Each row comes from the steps of one walk. Every step used is in the known rows, and no mark comes twice. Write the walk behind each row, first mark first.
In the rows, zero is written as 128.
Known rows:
mobis/guvol: [111 139 129 125 136 132 123 111 136 143 138 144 115 147  97 122 151 129
 142 116]
bemukon/guvol: [140 149 126 126 123 124 121 135 133 100 138 127 114 143 123 129 114 137
 127 111]
sosu/vazad/mobis/guvol/bemukon/bazipi: [ 47 176 142 108 177 155 125 133  80 131 207 181 152 226 147 124 108 119
 205  89]
sosu/vazad/tinogil/guvol: [ 95  80 129 136 148 155 154 102 125 125 102 146 144 205 147 132 104 153
 143 120]
bemukon/bazipi/mobis/guvol: [ 88 156 133 114 157 192 132 115 119 146 214 156 109 171 127 128 109 130
 159  95]
vazad/tinogil/guvol/bemukon/bazipi/mobis: [ 60 137 124 126 166 202 139 142  93 109 196 178 144 204 128 149  87 153
 145  93]
madig/vazad: [107  93 123 128 141 132 129 118 115 137 141 121 154 140 103 132 116 130
 140 134]
bazipi/mobis: [112 134 124 128 132 171 129 125 119 123 148 142 129 132 138 135 110 127
 133 106]
vazad/tinogil/guvol: [108  94 127 140 131 151 149 112 133 119 117 145 117 157 117 140 117 147
 129 125]
madig/vazad/sosu: [ 83  74 125 116 143 138 111 127 108 134 119 135 169 145 152 133 112 129
 149 123]
vazad/tinogil/guvol/bemukon: [ 84 119 121 141 142 144 131 136 110 107 123 166 149 182 100 141 127 149
 129 116]
lonef/vazad/tinogil: [105 102 151 136 142 142 137 110 145 114 122 119 129 194 158 111  95 121
 159 131]
guvol/bemukon/bazipi: [ 97 166 129 116 156 137 119 163  98 123 187 144 154 170 130 129 120 137
 138 116]
mobis/guvol/bemukon: [ 86 164 122 128 146 125 106 137 114 130 146 162 149 168  77 122 163 132
 144 109]
mobis/vazad: [105 124 136 133 116 129 130 110 141 150 123 133 155 150 152 117 139 150
 162 141]
tinogil/vazad/sosu: [100  80 127 125 144 126 101 149 120 146  67 141 176 130 196 126 135 144
 146 111]
tinogil/guvol/bemukon/bazipi: [ 98 133 105 116 159 139 125 150 100 125 186 174 145 166 100 133 132 151
 130 116]
bemukon/bazipi: [120 139 135 115 146 144 135 138 118 136 179 127 120 149 147 128 106 133
 138 127]

Which walk is each row?
[ 57 189 141 114 161 154 121 144  89 127 222 180 125 180 121 134 119 110
 190  95] => vazad/mobis/guvol/bemukon/bazipi
[ 53 160 139 119 175 146 110 157  88 149 181 179 159 172 138 133 128 126
 196  89] => tinogil/vazad/mobis/guvol/bemukon/bazipi
[102 121  97 126 142 122 118 141 108 118 134 173 152 142  80 135 156 147
 122 115] => tinogil/guvol/bemukon
[ 50 125 125 123 182 204 144 131  86 116 180 176 172 249 155 139  78 161
 159  87] => sosu/vazad/tinogil/guvol/bemukon/bazipi/mobis
[ 79 171 125 113 161 178 119 156  90 117 207 158 154 173 137 137  99 134
 147  95] => guvol/bemukon/bazipi/mobis
[ 55 128 141 131 149 161 141 128 114 136 172 167 171 225 144 130 117 177
 173 125] => mobis/vazad/tinogil/guvol/bemukon/bazipi
[ 97 115 153 137 145 147 146 113 122 122 101 119 153 212 174 126  92 136
 150 122] => sosu/vazad/tinogil
[ 69 171 119 125 150 168 107 134 105 125 169 177 149 171  88 129 145 130
 149  87] => bazipi/mobis/guvol/bemukon
[105 113 136 132 140 136 123 139 110 138 112 147 148 112 167 140 117 118
 172 111] => tinogil/vazad/mobis
[ 58 136 110 119 154 183 127 130 103 142 203 190 174 192 135 132 124 173
 171 105] => tinogil/guvol/bemukon/bazipi/mobis/vazad
[ 53 162 133 119 160 141 117 124  88 124 157 182 158 208 128 123 134 115
 196  91] => sosu/vazad/mobis/guvol/bemukon
[ 81 108 141 121 119 134 114 118 130 146 104 147 172 157 202 117 136 151
 171 128] => mobis/vazad/sosu
[ 61 117 131 143 131 144 135 119 121 129 119 168 177 203 122 131 138 170
 163 127] => mobis/vazad/tinogil/guvol/bemukon
[ 95 127 139 122 142 143 139 115 102 121 136 148 140 165 176 133  98 111
 181 111] => sosu/vazad/mobis
[ 62 109 140 130 144 212 158 101 126 146 185 161 139 206 174 137  87 170
 176 115] => bemukon/bazipi/mobis/vazad/tinogil/guvol
[ 85  90 136 144 120 152 151  96 143 145 114 149 146 182 143 128 128 166
 161 139] => mobis/vazad/tinogil/guvol
[ 33 116 111 106 155 191 112 136  95 139 183 204 190 198 184 130 122 173
 181  95] => tinogil/guvol/bemukon/bazipi/mobis/vazad/sosu
[ 47 122 124 142 135 189 134 115 115 124 140 183 178 206 134 137 121 170
 169 106] => bazipi/mobis/vazad/tinogil/guvol/bemukon
